In the rows, zero is written as 128.
Known rows, with every step that occurs:
riro/lumol: [139 100 140 139 134 124 110 127  54  80 130 104 101 110 166 144 124 122
 104 130 140 137 112]
gapusut/lumol: [124  99 138 138 151 108 165 135 132  90 159 119 100  99 142 149 125 133
 106 141 140 135 109]
gapusut/lumol/geli: [126 105 108 136 146 133  96 136 144 119 174 129 112 111 118 122 131 124
  96 117 152 119 111]
gapusut/lumol/riro: [133 125  95 135 152  98 135 137 140  82 164 110  85 100 118 115 139 140
  90 139 149 123 110]
kires/geli: [127 130 164 149 123 160 163 145 110  86 158 107 111 102 142 169 115 120
 112 145 122 141 103]
lumol/riro/gimag/pusori: [143 106  72 170 147 118 128 164 123  70 150 120 110  98 192 173 148 143
  68 159 128 114 120]
kires/geli/lumol/riro/gimag/pusori: [135 148  90 153  99  94  72 153 148  74 148 124 119 129 193 175 138 148
  60 151 136 123 121]
fetu/pusori/tuva: [148  65 163 187 153 159 194 157  96  92 150 106 105 129 169 123 133 105
 145 156 114 102  98]
riro/lumol/gapusut: [146 102 105 139 127 121  74 122   4  95 128 102 106 104 147 147 145 128
  85 128 138 146 139]
gimag/riro/lumol/geli: [149 115  82 133 142 150  36 142 128 111 141 120 101 117 143 100 117 134
  71 103 152 109 125]
kires/geli/lumol/riro/gimag/pusori/fetu: [136 141 118 145 117 162  65 172  90  56 137 132 116 151 188 143 144 139
  49 152 138 130 129]
pusori/tuva/geli: [138  74 160 176 112 168 156 138 131 115 152 103 103 112 102 141 121 110
 172 126 123 138 103]
riro/gimag/pusori/fetu: [137  72 137 170 163 184 148 181  58  63 132 139 120 121 211 169 141 126
  75 164 119 130 125]
pusori/tuva/geli/lumol/riro: [142 116 122 160  83 112  74 133 152 100 144  99  86 143  78  87 140 125
 146 118 142 122 108]
riro/gimag/pusori/tuva/geli/kires: [144  70 126 192 113 134 144 148 142 123 155 117 140 132 116 161 134 131
 149 128 125 160 104]
tuva/geli/lumol/gapusut: [132 126 120 145  81  69  56 137  77 113 140 114 110 142 102 129 148 137
 111 128 126 149 139]
riro/gimag: [130 104 132 165 119 123 163 132 115  68 148 125 117 104 180 191 133 126
 137 153 122 129 114]
geli/tuva: [135 145 163 172 117 137 166 152 134  90 161  88 113 122 128 118 125 116
 119 148 142 136 100]
tuva/pusori: [111 104 180 178 153  98 209 159 160  97 152 109  95 112 188 164 130 131
 129 157 129 140 112]
kires/geli/tuva/pusori/fetu: [115 162 228 177 120 200 207 174 146  94 163  98 118 154 163 132 110 113
 124 156 147 171 110]
gimag/pusori/tuva/geli/kires: [144  65 142 183 134 147 139 165 132 137 154 100 118 134  83 113 136 130
 123 125 130 153  95]

Rows:
[114 171 202 183 108 134 217 157 203 114 174  89 122 135 172 164 105 122
 136 153 144 167 103] | kires/geli/tuva/pusori
[137 131  88 161 120 117 130 134 122  58 149 115 102 102 156 161 144 132
 116 150 131 119 116] | lumol/riro/gimag
[151  97  84 187 116 137 114 148 149 113 158 108 121 134  96 130 148 138
 132 127 135 145 105] | lumol/riro/gimag/pusori/tuva/geli/kires
[139 105 106 136 134 158  49 126  66 106 145 113 110 121 145 119 128 113
  95 108 154 121 114] | riro/lumol/geli
[119 150 158 194 125 139 151 161 197 135 180  98 121 142 152 112 127 116
 123 134 158 135 109] | lumol/geli/tuva/pusori
[150 129  92 133 139 128  29 139 130 120 144 113 107 140  89  70 129 143
  74  94 161 126 114] | gimag/riro/lumol/geli/kires
[131 152  88 150  70  60  60 125 147  73 144 123 110 150 130 137 143 140
 135 132 136 132 121] | tuva/geli/lumol/riro/gimag
[123 145 170 140  97 105 107 139 134  84 147 111 108 132 148 151 122 130
 103 138 133 135 108] | kires/geli/lumol
[140 121 115 137 126 141  40 123  69 112 147 105 117 142  91  87 140 119
  98  95 162 136 102] | riro/lumol/geli/kires
[149  88 132 172  90  98  86 143  61 125 140 110 118 170 128 102 153 122
 142 136 113 126 132] | fetu/pusori/tuva/geli/lumol/gapusut
[119 136 215 188 141 170 203 180 129  87 154 100 106 155 160 104 128 115
 122 159 146 156 115] | geli/tuva/pusori/fetu
[126 122 119 135 145 116  91 130 146 127 177 121 118 134  63  87 143 133
  97 108 160 135 102] | gapusut/lumol/geli/kires
[135 126  71 160  98  57  60 156 144  88 143 126 119 142 170 144 144 151
  87 141 133 129 126] | tuva/geli/lumol/riro/gimag/pusori
[146  98 132 164  71 107  63 126  87 128 136 106 107 139  86 122 150 124
 139 118 130 142 136] | pusori/tuva/geli/lumol/gapusut
[133 169 175 164  96 163 166 150 148  98 171  89 125 124 128 144 106 114
 120 144 143 149  96] | kires/geli/tuva
[132 126  76 140 130  93 136 120 151  67 164 126 102 100 150 163 140 142
 113 143 145 127 118] | gapusut/lumol/riro/gimag
[149 114 103 180  79  94  95 133 136  82 147 119 115 175 158 116 146 124
 169 140 122 111 113] | fetu/pusori/tuva/geli/lumol/riro/gimag
[124 122 151 146  92  70  91 139 137  95 141 114 106 144 122 125 128 131
 130 130 129 141 112] | tuva/geli/lumol
[129 140 171 168 136 209  96 157  97 111 149 105 118 174 167  79 125 104
 107 118 176 154 121] | riro/lumol/geli/tuva/pusori/fetu
[137 151 131 172 111 167 102 154 146 119 173  97 123 133 108  92 130 108
 107 125 153 119 103] | lumol/geli/tuva
